Each row comes from the steps of one path. Every step used is in the known rows, and no mark comes twice. Write the path behind each row, first mark first.
(in the rows, 128 means zero)
Known rows
B W C: [110 125 138 144 187 151 177 110 126 118 114 139 110 133  96 142 129  95
 110  88 140 141 126 165 117 155 120 146 101 112 103 142]
C P: [115  97 141 155 132 137 147  94 155 142  73 115  94 119 129 156 122 133
 130  56 131 137 135 175  88 134 115 149 111 119 135 153]
S J T Q P C W B: [104 159 131 134  97 133 146 110 143 126 160 125  89 144 129 123 136 132
  57  24 127 137 123 161  87 131 148 152 110 114 120 175]
W B: [118 132 128 145 108 135 119 106 138 123 137 148 124 132 108 115 131 131
 110  86 138 174 125 140 104 126 126 149 117  92 129 178]
T J: [112 118 149 138 134 143 154  84 143 158 147 109 136 133 141 108 122 164
 143  85 131 162  87 140  94 137 136 156 127 109 126 104]
S J T Q P C W: [103 160 149 134 116 133 185 114 149 141 163  95  81 142 142 129 140 119
  77  40 119  99 159 168  85 143 148 151 108 141 114 131]
Q T J: [108 112 148 130 139 149 171  78 170 148 178 154 134 128 123 113 129 164
 134  69 125 154  26 151  96 142 143 158 126 110 116 115]
J T Q P C W B N: [ 89 130 128 147  77 134 158 110 126 119 157 101 114 137  73 152 125 158
  66  54 121 116 129 165  99 131 127 175 121  95 116 169]
T Q P C W B N L A: [ 97 142 141 158  75 127 180 116 105 104 201  94  84 155  34 136 143 130
  99 112 127 133 185 151 161 137 150 153 133  73 123 170]
T Q P C W B: [108 162 129 149 102 131 150 115 153 124 178 113  98 142 115 145 144 133
  90  66 126 124 117 154  69 133 149 157  98 106 124 197]
B N L F: [ 94  99 149 148 175 124 218 103 137 101 182  86 102 135  55 114 125 121
 124 148 134 146 132 152 173 144 141 155 141  66 131 167]
Q P C W: [111 178 147 151 120 131 181 119 159 129 186  74  93 130 125 144 152 104
 113  71 120  86 160 150  80 147 131 151  90 139 118 145]
T Q: [112  89 147 141 134 140 165 111 143 159 123 139 116 148 126 131 122 157
 134 140 131 140 147 172  79 134 160 154 131  99 121 154]
Q P C W B F: [ 97 155 127 145 109 129 126 114 131 101 174  98  98 120 118  81 135 133
 104  58 125 122 113 145  50 130 116 165 106 100 121 219]
X L A: [122 136 141 151 108 128 173 120 126 113 168 120 105 122 137  95 137 126
 134 125 137 127 185 156 113 131 140 137 108 126 121 121]
F L: [112  99 147 142 131 139 146 110 141 152 124  47 120 124  96 105 127 133
 142 124 138 125 158 153  94 135 129 139 111 150 127 133]
B N L: [106 109 145 146 104 134 163 108 112  98 154  73 116 137  20 131 125 138
 143 145 132 152 187 152 185 138 114 158 155  81 121 143]
W C P: [117 108 133 156 175 148 166  91 153 135  59 129  94 120 119 157 123 134
 108  35 135 149  99 167  89 150 117 144  93 125 118 161]
S J T Q P: [ 99  88 149 135 133 146 174  97 135 151  85 136  97 144 143  96 127 158
  87  67 121 142 133 154 112 147 159 160 130 106 115 131]
Q P C W B: [113 176 129 151 100 131 145 114 152 113 182 106 100 132 113 138 149 115
  91  57 127 130 124 142  82 135 131 152  91 113 125 185]
F L N: [111  63 151 151  92 130 129 113 176 144 149  51 106 130  66 117 126 116
 136 123 139 138 153 153 133 145 159 133 102 140 134 138]
P C W B A L F: [ 98 101 148 150 144 121 212 115 165 102 235 100 107 115 129  96 139 113
 119 102 131 150 111 147 132 129 150 158 102 103 128 172]
A C W B: [117  75 138 141 113 129 112 121 147 155 205 147 100 124 113 133 139 102
 105 121 136 180 111 150  90 124 129 139 124 103 126 175]
F L A B: [119  44 148 154  85 138 185 118 120 200 166 107 102 129  94  78 153 112
 136 162 141 183 180 150 137 140 142 131 120 114 127 119]
S J: [120 138 146 125 128 133 154 112 120 130 118 150 114 135 128  98 125 120
 132  58 135 194 167 144 112 134 121 122 150 131 124 114]
C W B N L F: [ 92 107 142 148 160 120 197 111 144  94 230 102  90 139  53 130 123 108
 105 140 134 155 104 154 157 139 144 154 131  58 135 188]
J T Q P C W B: [103 149 131 144  97 133 146 108 154 129 167 114  93 141 124 133 140 132
  60  53 125 113 121 162  84 132 149 163  97 106 120 186]
J S: [105 105 145 146 143 127 156  89 137 159 109 130 120 121 138 101 124 117
 134 156 136 133 149 141 139 146 124 178 102  97 133 139]
P C: [121 188 143 146 118 132 189 108 141 131 111  58 127 126 109 120 156 133
 129  66 129  98 201 154 104 136 120 147 111 142 115 147]
S J T Q P C W B A: [ 89 136 130 138  83 134 145 112 138 105 150 128 110 144 113  70 134 159
  66  27 123 141 149 149  77 121 146 166 107 103 116 138]

Write each row's path
[112  83 142 150 154 151 203 112 108 142 148 138  89 142  62 120 146  84
 112 134 145 178 148 166 178 160 130 140 113  83 103 138] : N L A B W C
[ 96  97 147 136 149 137 171  64 162 166 145 154 130 120 139  97 121 151
 132 120 129 144  39 146 131 151 140 189 105  94 127 125] : Q T J S
[109 110 148 117 119 139 147  99 124 145  99 151 108 132 146  77 117 120
  73  42 134 163 171 159 143 131 121 140 143 128 117  96] : S J T
[ 95 142 138 153  96 128 148 119 114 125 185  63  85 127  95  75 142 118
 100  81 131 111 158 143  79 131 136 142 102 128 127 181] : Q P C W B F L A
[117 178 128 145  97 129 136 119 151 119 190 113 106 133 111 141 142 111
  94  68 132 133 135 152  82 127 128 148  98 115 127 184] : P C W B
[ 99 146 138 148  93 126 140 121 113 131 195  70  91 129  92  78 135 114
 104  94 137 116 170 154  74 123 131 137 108 130 127 178] : P C W B F L A
[113  29 150 148  97 128 149 113  99 155 175 111 102 124  40 106 148 117
 121 162 140 198 185 145 186 126 125 131 172  83 119 154] : W B N L A C
[100  99 139 148  74 121 111 119 171 122 188  26  92 126  62 100 128 118
 114  84 137 114 139 161  90 136 149 142  94 139 131 193] : P C W B F L N
[103 160 141 155  70 124 166 120 102  98 217  96  91 147  31 131 142 108
 104 113 133 141 203 149 172 130 128 142 134  84 125 155] : P C W B N L A
[101  62 139 148  82 126  99 112 162 122 159  55 101 125  62  83 118 129
 125 104 140 145 125 153 106 136 150 144 107 122 134 188] : W B F L N
[ 95 142 127 153  82 131 161 116 126 110 167  99 119 138  61 165 129 156
  96  67 122 124 130 157  84 134 130 169 121  94 120 182] : T Q P C W B N
[106  57 142 147  98 135 162 117 104 166 167 138  99 122 117  39 140 125
 138 137 134 176 162 149  98 133 121 148 137  84 121 166] : L A B F
[111 108 150 151 111 134 158 116 118 153 158  93 102 134  96  95 135 111
 128 129 140 136 184 146 117 132 140 127 116 132 131 124] : F L A
[103  81 135 151  79 126 132 125 108 135 211 143 112 125  58 148 127 118
 103 113 133 174 141 150 113 123 111 146 144  88 125 156] : L A C W B N
[107  58 153 149  90 136 184 116 104 156 173 122  83 141  69 118 148  77
 136 167 141 169 200 182 187 141 133 147 135  71 123 126] : N L A B W
[ 96  65 149 148 150 124 194 116 163 106 247 135 105 117 134  95 127 108
 125 129 132 174  90 143 133 128 150 158 106  89 133 166] : C W B A L F
[105  50 150 149  93 137 179 119 109 177 160 104  92 134  86 115 144  83
 137 152 143 156 188 184 143 139 132 141 123 102 125 118] : F L A B W
[115 123 153 151 107 133 165 112 112 120 179 125  88 147  72 100 141 101
 131 146 137 159 204 142 184 136 141 133 136  83 127 134] : N L A
[108  61 150 151  93 136 183 119 108 169 164 142  92 137 100 121 146  77
 135 148 140 165 192 181 152 140 130 145 127  85 123 118] : L A B W
[ 97 136 135 151  86 131 170 109 122  91 173  57 100 149  16 151 136 154
 109 113 125 131 158 159 156 139 136 170 135  74 119 188] : T Q P C W B N L
[110  74 139 150 157 151 197 114 113 159 135 120  98 134  77 117 142  92
 110 119 146 164 139 168 135 158 131 135 100 115 106 132] : F L A B W C
[110  56 156 145  91 139 160 115 137 115 174 111 133 110 120  87 129 137
 167 128 130 177 169 139 152 125 121 162 122 118 117 114] : B A L
[112  67 134 157 160 150 182  95 142 150  68 127  84 120 107 165 129 112
 109  53 138 157 106 192 107 153 114 149  95 109 116 156] : A B W C P
[107  56 144 146  96 135 162 115 100 153 178 115  91 127  88  37 140 123
 142 158 135 180 173 151 136 135 122 151 141  72 121 170] : N L A B F
[ 92  81 139 151  81 124 127 116 174 126 174  24  83 134  66 104 129 139
 107  82 130 106 122 164  78 144 173 153  90 129 129 206] : T Q P C W B F L N
[107  14 141 154 118 129 122  98 127 171  97  85  78 102 105 106 130 136
 114  76 138 164 126 175  87 120 115 133 136 120 133 191] : W B F L A C P
[109  46 154 142 122 131 141 130 150 165 219 126 103 119 118 106 140 102
 130 150 128 151 155 154  80 125 127 145 124 119 119 112] : B A C W
[ 93 128 139 152  99 128 155 119 115 133 181  67  83 137  98  82 137 136
 100  92 130 108 152 155  63 130 154 145 105 122 125 191] : T Q P C W B F L A
[111  21 137 155 115 134 127  97 148 156  80 112 104 106 105 116 135 151
 119  68 133 173 128 168  89 118 114 147 127 108 129 160] : W B A C P
[ 89 143 140 155 156 120 223 105 147  84 206  60  87 137  49 129 141 118
  95 103 127 124 116 147 160 147 146 160 117  69 130 198] : Q P C W B N L F
[111 168 145 154 125 138 209 103 146 135  88  54 115 136 115 125 159 161
 119  64 119  86 177 154  90 148 151 160 106 128 111 165] : T Q P C
